Each row was made from one small tree. The marks that hang from a mark follow it in brackets, in alphabetical order. Every link used is in the known rows. Write each row's tree.
Known rows
kevob{zodul}: [0.282,-1.999,1.444,1.010,0.029,-0.207,0.848,-0.519,0.177,0.394,0.518,0.467,-0.044,-0.682,-1.098,0.761,0.246,-0.650,0.839,0.825,0.295,-0.124,0.162,0.770,1.168,-1.018,-0.056]
tesevu{bevif kevob}: [-2.455,-0.321,-0.312,-2.060,-0.324,0.638,-1.804,0.087,-1.862,-0.132,-2.851,0.708,-0.547,-0.960,1.501,0.326,-1.766,0.336,-0.502,-1.672,0.269,0.970,-0.610,-1.902,-0.470,1.251,-3.118]
zuva{zodul{sipep{fitod{potifo{gubema}}}}}: [-2.174,0.611,0.225,-0.971,1.641,1.640,-3.921,1.197,-1.750,0.713,-0.670,0.851,3.210,-0.542,0.744,1.518,1.395,1.515,-0.096,2.595,2.256,-1.065,1.346,0.289,0.913,-2.723,0.450]
gubema{potifo{zodul}}: [0.052,1.313,1.282,-0.748,2.594,0.393,-1.866,1.399,-0.273,1.834,-0.758,0.347,1.131,-1.702,-0.955,0.742,0.497,1.732,0.492,1.444,-0.016,-0.186,0.065,0.343,-0.129,-0.034,0.218]
vakur{risis{sipep}}: [1.884,1.164,0.233,0.816,0.066,2.245,-2.286,-0.687,-0.154,0.805,1.310,0.117,-0.307,1.541,-0.686,0.189,0.121,0.889,0.807,-1.961,1.027,1.305,-0.625,1.261,1.764,0.122,0.415]
bevif{zodul}: [0.895,-2.799,0.724,0.998,-0.933,0.743,0.441,0.648,0.282,-0.042,0.467,0.196,0.347,0.476,-0.396,-0.246,0.238,-1.855,0.974,0.695,-0.182,-0.764,0.690,0.353,0.878,-0.489,-0.086]
tesevu{bevif kevob zuva{zodul{sipep{fitod{potifo}}}}}: [-4.360,1.580,0.597,-1.839,-0.367,2.186,-3.948,0.649,-5.757,-0.458,-5.712,1.446,1.535,-1.978,0.199,1.771,-0.630,1.826,-1.431,0.291,0.030,1.382,-0.099,-0.587,-0.216,-2.253,-2.795]
zodul{sipep{fitod{potifo{gubema}}} zuva}: [-3.123,1.756,1.367,2.097,0.597,1.963,-2.031,0.530,-2.617,0.557,0.031,2.610,1.065,-0.380,0.679,0.403,-1.013,1.518,0.600,3.293,2.469,1.096,-0.373,1.248,1.525,-4.853,1.164]
dabaz{zodul{sipep{fitod{potifo{gubema}}} zuva}}: [-2.036,1.314,1.640,1.267,0.570,2.811,-2.267,1.249,-2.517,0.005,-1.038,1.978,1.532,-0.369,-0.267,0.105,0.807,0.969,0.734,3.550,1.467,-0.247,-0.421,0.706,1.523,-3.939,0.941]
dabaz{zodul{sipep zuva}}: [0.133,1.157,1.996,1.478,-0.284,3.382,-0.213,-0.297,-1.427,-0.082,-1.383,0.897,-0.343,0.439,-1.512,-0.434,1.275,-0.570,-0.343,0.333,-2.018,1.285,-0.018,0.451,1.100,-1.685,0.947]
risis{sipep{fitod} vakur}: [0.009,2.205,-0.551,0.798,-0.771,1.677,-2.786,-2.121,-0.199,0.247,-0.119,-0.082,-0.750,1.364,-2.432,-0.632,0.722,2.267,1.175,-1.074,1.353,1.030,0.090,-1.609,1.279,0.641,-0.719]
fitod{potifo{gubema zodul{zuva}} sipep}: [-3.144,1.644,2.240,1.325,2.497,0.539,-4.207,0.759,-0.453,0.663,-0.151,5.074,1.918,-3.296,0.310,2.999,-1.689,0.187,-1.023,1.426,1.045,-1.830,-1.176,0.345,1.368,-3.821,2.890]
sipep{fitod{potifo{gubema}}}: [-2.182,0.246,-0.258,-0.232,0.915,-0.635,-2.152,1.557,-1.125,0.118,0.277,1.131,1.928,-0.828,1.250,0.462,-0.392,1.529,1.090,3.240,3.406,-1.520,-0.428,0.256,0.508,-2.336,0.088]
zodul{sipep{fitod} zuva}: [-0.598,2.527,1.868,1.709,-0.964,2.389,0.086,-1.011,-2.983,-0.127,-1.353,1.014,-1.198,0.327,-1.568,-0.783,-0.628,1.160,0.816,1.564,-0.027,2.647,0.010,1.109,0.696,-2.806,-0.084]
potifo{zodul{zuva}}: [0.046,1.480,1.781,0.145,0.913,0.662,-0.783,-0.047,-0.824,-0.058,-1.463,1.953,-0.847,-1.350,-1.469,0.634,0.707,0.639,-0.912,0.540,-1.878,0.226,-1.108,0.884,0.585,-1.204,0.078]
potifo{zodul}: [0.373,0.457,0.616,-1.185,1.110,0.121,-1.471,-0.223,-0.202,-0.080,-0.963,0.651,0.581,-1.508,-1.138,0.850,1.642,0.641,-0.899,-0.526,-0.943,-0.604,-0.163,0.159,0.080,0.257,-0.074]
bevif{zodul{sipep{fitod{potifo{gubema}}} zuva}}: [-2.267,-1.071,2.023,3.156,-0.282,2.693,-1.479,1.234,-2.366,0.578,0.381,2.812,1.401,0.055,0.428,0.193,-0.713,-0.420,1.606,4.086,2.254,0.263,0.377,1.628,2.368,-5.302,1.090]
risis{vakur}: [0.175,0.283,-0.668,0.871,-0.031,0.222,-1.491,-0.407,1.451,0.287,0.276,0.089,-0.216,0.661,-0.927,-0.010,0.783,-0.145,-0.063,-1.117,-0.426,0.515,-0.374,-1.261,0.883,1.266,-0.692]
kevob{zodul{sipep zuva}}: [-0.686,-0.532,3.016,3.308,-0.205,2.365,0.992,-1.585,-1.305,0.908,0.114,1.900,-0.934,-0.133,-1.347,0.629,-0.350,-0.791,0.415,0.860,-0.654,2.477,0.250,1.548,2.148,-3.533,1.182]
gubema{potifo{zodul{sipep}}}: [-0.622,1.833,1.718,0.258,2.578,2.205,-2.427,0.211,-1.144,2.281,-0.689,0.596,1.541,-1.364,-1.077,0.891,0.805,1.577,0.072,0.412,-0.073,1.589,1.053,0.492,0.364,-1.110,1.276]
tesevu{bevif zuva{zodul{sipep{fitod{potifo}}}}}: [-2.886,2.635,0.589,-0.609,0.340,1.741,-3.375,0.311,-5.619,-0.371,-4.112,0.432,1.601,-0.928,-0.583,1.080,-0.169,1.499,-1.601,1.373,0.565,0.520,0.096,1.124,0.653,-2.799,-1.627]
potifo{gubema zodul{sipep{fitod} zuva}}: [-1.476,2.447,2.149,-0.381,1.081,1.624,-2.376,-0.380,-2.413,0.364,-1.495,1.456,0.310,-1.363,-0.916,1.110,1.371,2.228,-0.199,2.368,-0.135,0.665,0.043,0.799,1.502,-3.166,0.295]
sipep{fitod{potifo{gubema zodul{zuva}}}}: [-2.192,1.734,1.474,-0.118,1.768,0.063,-2.929,1.482,-1.918,0.003,-1.214,3.081,1.073,-2.334,-0.239,1.152,0.298,2.142,0.089,3.817,1.524,-1.198,-1.492,1.140,1.178,-3.541,0.013]
potifo{gubema}: [-1.281,-0.497,-0.316,-0.870,0.850,-0.757,-1.008,0.862,0.738,0.549,0.819,-0.196,0.938,-0.189,1.711,0.943,0.318,0.379,-0.060,1.276,0.902,-1.371,0.119,-0.420,0.715,-0.657,0.538]

Which tree is each row?
[-2.563,1.492,-1.021,1.133,0.873,1.347,-4.946,-0.448,0.223,0.927,1.129,1.558,1.387,0.682,-0.259,0.569,0.132,2.557,1.053,0.584,3.832,-0.481,-0.370,-1.413,2.186,-1.337,0.659] => risis{sipep{fitod{potifo{gubema}}} vakur}
[-3.044,-1.928,1.017,0.579,-1.162,3.574,-3.072,0.450,-4.478,-0.139,-2.694,2.266,1.244,-0.816,0.277,-0.345,-2.041,-0.424,1.252,0.020,2.528,1.624,0.427,-0.689,0.772,-1.936,-2.605] => tesevu{bevif{zodul{sipep{fitod{potifo}}}} kevob}
[-2.487,2.917,0.681,1.292,1.793,1.968,-5.650,-0.582,-0.695,0.845,-0.298,3.590,0.618,-0.671,-1.583,1.166,0.905,3.145,0.074,1.164,1.859,-0.329,-1.443,-0.559,2.767,-2.563,0.703] => risis{sipep{fitod{potifo{gubema zodul{zuva}}}} vakur}
[0.031,1.802,0.641,-0.521,2.105,1.586,-5.826,0.745,-1.424,0.816,0.638,1.926,2.161,-0.637,-0.749,1.579,1.246,3.068,1.002,0.830,3.609,-0.900,-1.268,1.594,2.369,-1.946,0.126] => vakur{risis{sipep{fitod{potifo{gubema zodul}}}}}
[-0.217,2.856,2.540,0.505,0.110,2.368,-1.377,-1.154,-3.223,-0.282,-2.402,1.709,-0.667,-1.098,-2.615,0.034,1.034,1.763,-0.083,1.109,-1.025,1.964,-0.086,1.221,0.830,-2.569,-0.144] => potifo{zodul{sipep{fitod} zuva}}
[-1.838,1.432,1.799,0.102,1.725,1.786,-2.356,-0.347,-0.958,0.957,-0.559,2.024,0.580,-1.223,0.164,1.757,1.326,0.911,-1.441,0.807,-1.039,0.575,0.027,0.748,1.743,-2.876,1.663] => potifo{gubema zodul{sipep zuva}}
[-1.231,3.415,0.997,2.232,0.902,2.653,-4.717,-1.338,-1.472,0.336,-1.178,3.760,-0.357,-0.524,-3.341,0.237,0.577,2.845,0.180,-0.073,0.985,1.051,-1.557,-0.132,2.015,-1.938,0.217] => risis{sipep{fitod{potifo{zodul{zuva}}}} vakur}
[-1.464,0.677,1.023,1.023,1.767,2.362,-3.064,-0.543,-1.445,0.628,-0.397,2.720,1.989,-1.544,-0.905,1.120,1.027,0.434,-1.529,-1.208,0.549,0.646,0.210,0.814,0.731,-2.235,1.915] => fitod{potifo{zodul{sipep}}}
[-1.761,2.871,0.735,-1.848,-0.328,1.369,-2.368,-0.483,-5.183,-0.625,-4.581,-1.405,0.510,-0.356,-1.039,1.005,0.625,1.663,-1.543,0.898,-1.081,0.748,0.776,0.555,0.572,-1.380,-2.447] => tesevu{bevif zuva{zodul{sipep{fitod}}}}
[1.353,2.251,0.981,0.292,1.235,2.408,-4.860,-0.184,-2.203,0.231,-0.225,2.067,1.149,-0.509,-2.546,0.544,0.906,2.766,1.079,-0.418,2.706,0.428,-1.431,2.013,1.704,-1.292,-0.221] => vakur{risis{sipep{fitod{potifo{zodul}}}}}
[-2.766,0.177,0.633,0.066,2.735,1.615,-4.015,0.316,-0.714,1.129,0.434,2.585,2.949,-1.927,0.868,2.094,1.290,0.830,-1.435,0.082,1.503,-0.589,0.352,0.367,1.338,-2.874,2.444] => fitod{potifo{gubema zodul{sipep}}}
[-1.207,1.946,-0.752,2.094,-0.006,2.049,-3.869,-1.379,-0.644,0.350,0.308,1.787,0.484,0.838,-1.947,-0.438,-0.108,2.165,1.136,-0.596,2.939,0.769,-0.551,-1.034,1.469,-0.724,0.127] => risis{sipep{fitod{potifo}} vakur}
[0.707,-1.314,1.417,1.421,-1.528,2.554,-0.038,-0.446,-2.030,-0.252,-0.364,-0.196,0.585,0.755,-1.654,-0.759,0.493,-0.710,1.793,1.246,0.728,0.934,1.694,0.646,0.991,-1.859,-0.354] => bevif{zodul{sipep{fitod}}}
[-4.101,-1.135,1.352,0.972,-2.012,2.772,-2.187,0.569,-5.702,-0.610,-4.187,2.188,0.990,-1.491,-0.065,0.746,-2.060,-0.066,0.388,0.590,1.054,1.825,-0.386,-0.159,0.726,-3.320,-2.218] => tesevu{bevif{zodul{sipep{fitod{potifo}}}} kevob zuva}
[-3.395,-0.793,2.130,1.857,-1.450,4.205,-2.361,0.636,-5.060,-0.184,-3.176,3.648,-0.063,-0.676,0.036,-0.619,-2.852,-0.379,1.126,1.132,1.626,2.565,-0.418,0.211,1.268,-3.376,-2.448] => tesevu{bevif{zodul{sipep{fitod{potifo}} zuva}} kevob}
[-1.275,0.924,1.363,-0.755,1.735,-0.064,-1.756,0.698,-0.070,0.509,-0.671,1.807,0.119,-1.634,0.315,1.626,1.047,0.973,-1.020,1.808,-0.961,-1.068,-0.902,0.503,1.292,-1.839,0.539] => potifo{gubema zodul{zuva}}
[0.208,1.837,1.369,-0.759,0.418,1.823,-1.967,-1.399,-2.549,-0.222,-1.913,0.340,0.646,-1.201,-2.395,0.400,1.779,1.815,-0.202,0.093,-0.003,1.106,0.793,0.377,0.296,-1.098,-0.292] => potifo{zodul{sipep{fitod}}}
[-1.489,-2.062,2.533,1.161,-0.953,0.746,0.884,-0.105,-0.602,0.418,-1.646,2.731,-1.359,-1.584,-0.547,1.180,-1.065,-0.366,1.056,0.781,-1.042,1.729,-0.977,-0.231,0.638,-2.097,-1.006] => tesevu{kevob{zodul{zuva}}}
[-0.726,0.480,2.188,1.727,-1.392,3.295,-0.718,-0.594,-4.455,-0.282,-2.052,0.834,-1.187,0.846,-1.117,-1.317,-1.566,-0.604,1.119,1.830,0.487,1.888,0.419,1.312,2.103,-2.398,-2.171] => tesevu{bevif{zodul{sipep{fitod} zuva}}}
[-2.873,-0.874,1.577,-0.324,-2.642,2.398,-1.076,-0.243,-5.316,-0.812,-4.661,0.347,-0.080,-1.026,-0.534,0.571,-1.206,0.026,0.394,0.229,-0.522,2.056,0.295,-0.694,0.597,-1.974,-3.035] => tesevu{bevif{zodul{sipep{fitod}}} kevob zuva}
[-3.116,1.193,1.699,1.437,2.440,2.246,-3.429,0.360,-1.389,1.220,-0.040,3.796,1.722,-1.708,0.657,1.880,0.602,0.766,-1.543,1.149,0.561,0.235,-0.529,1.247,1.952,-4.250,2.457] => fitod{potifo{gubema zodul{sipep zuva}}}
[2.327,2.099,0.535,0.308,-0.569,1.988,-2.279,-0.601,-1.569,0.061,0.297,-0.483,-0.475,1.461,-1.838,-0.453,0.096,2.237,2.063,-0.278,2.046,1.425,-0.647,1.425,1.460,-0.118,-0.948] => vakur{risis{sipep{fitod}}}
[-2.817,-1.849,2.337,1.204,-1.521,1.433,0.652,-1.272,-2.111,0.361,-2.515,1.394,0.012,-1.998,-0.714,2.553,-0.038,-0.079,-0.251,-0.664,-1.727,2.597,0.204,-0.402,0.641,-3.019,0.341] => tesevu{kevob{zodul{sipep}} zuva}
[-3.081,1.795,0.809,-3.097,-1.037,1.946,-2.822,-0.175,-5.284,-0.726,-6.172,-0.326,0.372,-1.444,-0.220,1.613,0.153,1.928,-1.317,-0.063,-1.516,1.661,0.433,-1.275,-0.408,-0.865,-3.681] => tesevu{bevif kevob zuva{zodul{sipep{fitod}}}}
[-1.135,-0.532,1.856,2.381,-0.736,3.480,-0.624,-0.556,-3.023,0.293,-1.157,1.300,-0.872,0.946,-0.157,-0.771,-1.589,-1.848,-0.077,0.155,-0.366,1.756,0.508,1.228,2.352,-2.081,-0.866] => tesevu{bevif{zodul{sipep zuva}}}
[-1.378,1.609,0.004,1.343,-0.013,1.772,-2.363,-0.927,-2.020,0.029,-0.007,1.661,0.701,0.241,-0.937,-0.456,-0.896,2.264,1.149,0.504,3.280,0.137,-0.178,0.183,0.531,-2.026,0.844] => risis{sipep{fitod{potifo}}}
[-1.823,2.128,2.499,2.248,1.608,1.390,-3.141,-0.184,-1.227,0.120,-0.956,5.264,0.973,-3.055,-1.305,1.982,-2.044,-0.159,-0.944,0.184,0.310,-0.625,-1.391,0.738,0.646,-3.192,2.399] => fitod{potifo{zodul{zuva}} sipep}
